Every row comes from one small tree of marks. The marks that hang from a mark follow it in brackets, in the order of their numbers. Every link used is in the known rows. Which tree was each row made from?
(in the rows, 128 means zero)
Known rows:
k390[k653[k287]]: [126, 134, 126, 149, 120, 137, 127, 129, 136, 140, 131, 138, 141, 128, 125,
 136, 143, 126, 125, 131, 137, 147, 130, 130]
k198[k678[k653[k318 k339 k390]]]: [125, 120, 124, 101, 124, 123, 126, 117, 129, 129, 140, 114, 120, 126, 125,
 117, 119, 124, 124, 126, 116, 132, 128, 111]
k59[k339 k973]: [141, 138, 123, 119,  95, 100, 115, 131, 142, 104, 117, 140, 136, 109, 108,
 123, 126, 127, 171, 134, 126, 137, 141, 121]
k678[k198 k653[k318 k339 k973]]: [126, 136, 128, 121, 137, 115, 139, 133, 108, 115, 144, 138, 132, 126, 132,
 130, 116, 135, 143, 127, 128, 107, 125, 140]
k653[k339]: [131, 116, 126, 117, 117, 118, 122, 117, 133, 131, 136, 143, 124, 143, 124,
 106, 119, 124, 138, 131, 138,  86, 131, 134]
k678[k653[k287 k318[k477[k892]] k339]]: [121, 119, 123, 115, 135, 117, 129, 129, 111, 110, 145, 145, 112, 134, 137,
 143, 120, 130, 126, 129, 123, 109, 135, 116]
k198[k678[k653[k318 k339[k59]]]]: [126, 124, 128, 108, 115, 121, 125, 118, 127, 126, 132, 130, 115, 121, 132,
 116, 117, 122, 135, 127, 112, 141, 125, 113]
k390[k475 k653[k318[k477[k892]]]]: [135, 100, 130, 149, 139, 119, 133, 133, 143, 133, 106, 136, 122, 142, 135,
 151, 130, 127, 135, 125, 135, 188, 124, 140]
k678[k198 k653[k973]]: [126, 139, 130, 135, 131, 111, 129, 130, 111, 127, 141, 139, 136, 114, 133,
 138, 119, 129, 161, 129, 131, 133, 119, 138]
k653[k973]: [139, 116, 135, 145, 110, 135, 123, 126, 129, 143, 129, 132, 131, 117, 124,
 117, 131, 121, 136, 130, 133, 121, 120, 127]
k678[k198 k653]: [124, 134, 125, 122, 132, 102, 126, 126, 112, 129, 141, 145, 136, 122, 136,
 136, 116, 128, 173, 130, 134, 141, 120, 136]
k198[k678[k653[k287 k339 k973]]]: [125, 132, 131, 124, 115, 132, 122, 120, 124, 129, 137, 126, 123, 114, 123,
 120, 126, 120, 120, 130, 116, 128, 128, 115]
k287[k653[k318 k390[k475]]]: [126, 117, 122,  99, 140, 125, 130, 130, 124, 128, 109,  91, 134, 139, 132,
 132, 131, 132, 133, 125, 131, 149, 129, 127]
k287[k653[k318[k477] k339 k973]]: [120, 117, 130, 110, 132, 128, 128, 132, 113, 104, 123, 108, 125, 131, 134,
 124, 126, 125, 119, 129, 129, 109, 131, 131]
k477[k892]: [145,  95, 126, 116, 111, 117, 118, 120, 124, 145, 131, 157, 122, 140, 129,
 147, 125, 119, 161, 123, 134, 127, 127, 111]
k198[k678[k653[k287 k318 k339 k973]]]: [127, 127, 130, 120, 116, 137, 129, 123, 122, 127, 136, 124, 123, 116, 124,
 121, 127, 123, 115, 129, 112, 129, 128, 111]
k678[k198 k653[k287 k339 k390]]: [114, 164, 121, 117, 147, 118, 129, 127, 116, 125, 155, 141, 138, 131, 130,
 131, 121, 138, 140, 129, 133,  94, 131, 140]
k287[k653[k318 k339]]: [123, 114, 123,  93, 128, 123, 129, 127, 114, 112, 119, 108, 130, 141, 130,
 121, 127, 127, 132, 129, 131, 116, 135, 127]
k318[k477[k892]]: [133,  96, 129, 130, 125, 111, 111, 123, 125, 132, 141, 164, 114, 132, 143,
 142, 118, 114, 158, 127, 134, 127, 123, 118]
k653[k287 k339 k390 k973]: [125, 158, 128, 137, 131, 156, 128, 127, 134, 139, 147, 126, 136, 130, 116,
 112, 138, 135,  89, 129, 132,  54, 135, 133]
k390[k475 k653[k287 k318[k477] k339]]: [126, 125, 129, 154, 145, 134, 136, 135, 144, 126, 112, 139, 126, 145, 130,
 137, 135, 133, 110, 129, 135, 152, 131, 148]
k59[k973]: [145, 130, 132, 138, 106, 105, 112, 127, 137, 113, 109, 140, 138, 115, 115,
 124, 127, 122, 168, 133, 133, 139, 129, 120]
k198[k678[k653[k339 k390 k973]]]: [125, 127, 129, 112, 120, 123, 121, 115, 130, 128, 141, 113, 120, 118, 123,
 117, 119, 122, 121, 127, 117, 128, 127, 117]
k390[k653[k287 k973]]: [128, 139, 132, 161, 118, 146, 130, 133, 135, 138, 131, 133, 141, 119, 121,
 136, 146, 127, 114, 131, 135, 143, 128, 132]
k198[k678[k653]]: [127, 114, 129, 115, 112, 118, 118, 116, 127, 135, 133, 124, 121, 115, 128,
 122, 121, 117, 144, 129, 118, 158, 123, 111]

Which tree is each row?
[129, 142, 128, 148, 140, 165, 134, 141, 127, 143, 145, 127, 134, 118, 131,
 127, 143, 132,  93, 127, 124,  99, 125, 118]
k653[k287 k318[k477] k390 k973]
[123, 126, 127, 105, 141, 131, 134, 130, 123, 117, 112,  87, 130, 140, 126,
 125, 129, 134, 111, 125, 131, 116, 133, 136]
k287[k653[k318 k339 k390[k475] k973]]
[136, 118, 136, 165, 129, 126, 131, 130, 149, 139, 102, 121, 130, 130, 123,
 139, 135, 127, 128, 128, 138, 182, 121, 149]
k390[k475 k653[k973]]
[134, 122, 128, 156, 135, 140, 140, 137, 143, 143, 102, 131, 135, 138, 127,
 144, 143, 133, 121, 128, 134, 181, 127, 140]
k390[k475 k653[k287 k318]]
[136, 150, 126, 121, 138, 123, 131, 128, 149, 123, 107, 129, 121, 142, 129,
 110, 118, 140, 128, 123, 126, 108, 131, 138]
k653[k318 k339[k59[k973]] k390[k475]]
[126, 121, 126, 110, 119, 119, 118, 115, 131, 137, 138, 115, 123, 117, 127,
 121, 121, 120, 137, 127, 118, 153, 124, 111]
k198[k678[k653[k390]]]
[138, 105, 134, 145, 125, 139, 131, 136, 123, 132, 133, 136, 124, 118, 135,
 122, 129, 122, 125, 128, 126, 124, 118, 121]
k653[k318[k477] k973]
[131, 122, 130, 132, 151, 135, 135, 132, 140, 126, 131, 117, 118, 141, 129,
 114, 120, 135,  96, 124, 129,  92, 127, 142]
k653[k318[k477] k339 k390[k475] k973]
[127, 128, 132, 130, 112, 134, 121, 121, 124, 136, 133, 125, 125, 108, 125,
 127, 130, 118, 127, 130, 115, 149, 123, 110]
k198[k678[k653[k287 k973]]]
[127, 123, 128, 109, 122, 127, 128, 119, 128, 128, 140, 111, 120, 120, 124,
 117, 121, 125, 115, 126, 114, 129, 127, 113]
k198[k678[k653[k318 k339 k390 k973]]]
[127, 142, 130, 154, 136, 139, 139, 134, 147, 134, 102, 141, 126, 143, 131,
 133, 136, 136, 115, 127, 132, 156, 130, 149]
k390[k475 k653[k287 k318 k339[k59]]]
[128, 155, 131, 146, 140, 153, 131, 128, 141, 142, 128, 123, 132, 136, 116,
 116, 137, 137,  90, 128, 133,  77, 133, 143]
k653[k287 k339 k390[k475] k973]
[141, 111, 122, 118, 139, 132, 135, 129, 140, 152, 118, 115, 130, 143, 128,
 120, 128, 135, 129, 123, 131, 140, 124, 127]
k653[k318 k390[k475]]
[121, 149, 125, 132, 133, 118, 128, 131, 109, 132, 143, 151, 141, 120, 136,
 141, 126, 131, 161, 132, 131, 130, 123, 133]
k678[k198 k653[k287]]
[132, 106, 130, 153, 140, 121, 133, 134, 146, 133, 106, 131, 125, 139, 135,
 141, 130, 128, 132, 127, 136, 190, 122, 145]
k390[k475 k653[k318[k477]]]
[128, 136, 129, 148, 124, 150, 140, 136, 132, 126, 132, 132, 137, 131, 120,
 129, 143, 133,  95, 129, 132, 115, 134, 134]
k390[k653[k287 k318 k339 k973]]
[121, 123, 124, 105, 137, 119, 120, 124, 127, 131, 110,  93, 134, 136, 131,
 131, 130, 127, 141, 127, 135, 147, 128, 132]
k287[k653[k390[k475]]]
[121, 130, 128, 111, 129, 129, 122, 126, 121, 127, 123,  90, 137, 124, 125,
 129, 133, 126, 127, 127, 133, 128, 128, 127]
k287[k653[k390 k973]]
[120, 107, 124,  94, 133, 117, 125, 128, 112, 106, 124, 120, 122, 143, 137,
 135, 123, 124, 134, 127, 130, 113, 134, 124]
k287[k653[k318[k477[k892]] k339]]
[132, 127, 131, 141, 131, 155, 135, 138, 118, 121, 142, 157, 122, 133, 130,
 131, 134, 128,  97, 127, 125,  69, 133, 121]
k653[k287 k318[k477[k892]] k339 k973]
[133, 133, 132, 148, 132, 118, 135, 131, 152, 120,  93, 134, 124, 141, 128,
 130, 126, 135, 132, 126, 132, 167, 128, 150]
k390[k475 k653[k318 k339[k59[k973]]]]
[126, 148, 128, 139, 135, 133, 140, 140, 104, 129, 140, 142, 141, 114, 134,
 143, 131, 135, 142, 129, 125, 128, 122, 130]
k678[k198 k653[k287 k318 k973]]
[128, 127, 129, 132, 124, 134, 135, 134, 111, 127, 135, 126, 124, 115, 130,
 138, 132, 131, 122, 130, 120, 134, 128, 114]
k678[k653[k287 k318 k973]]
[125, 117, 128, 108, 115, 116, 119, 114, 128, 128, 137, 126, 118, 122, 126,
 117, 117, 119, 136, 129, 118, 138, 126, 115]
k198[k678[k653[k339]]]
[115, 152, 125, 100, 130, 114, 116, 122, 128, 109, 116, 106, 130, 132, 130,
 121, 123, 130, 138, 128, 131, 109, 135, 133]
k287[k653[k339[k59[k973]] k390]]
[126, 155, 127, 146, 123, 137, 134, 135, 138, 117, 121, 146, 135, 130, 126,
 129, 138, 134, 118, 129, 129, 127, 135, 132]
k390[k653[k287 k318 k339[k59[k973]]]]
[124, 134, 131, 138, 121, 127, 125, 129, 115, 128, 137, 129, 125, 113, 129,
 139, 131, 127, 129, 132, 125, 131, 127, 120]
k678[k653[k287 k973]]
[123, 148, 127, 138, 145, 161, 136, 138, 128, 127, 152, 131, 128, 131, 127,
 115, 136, 136,  77, 127, 125,  57, 134, 128]
k653[k287 k318[k477] k339 k390 k973]
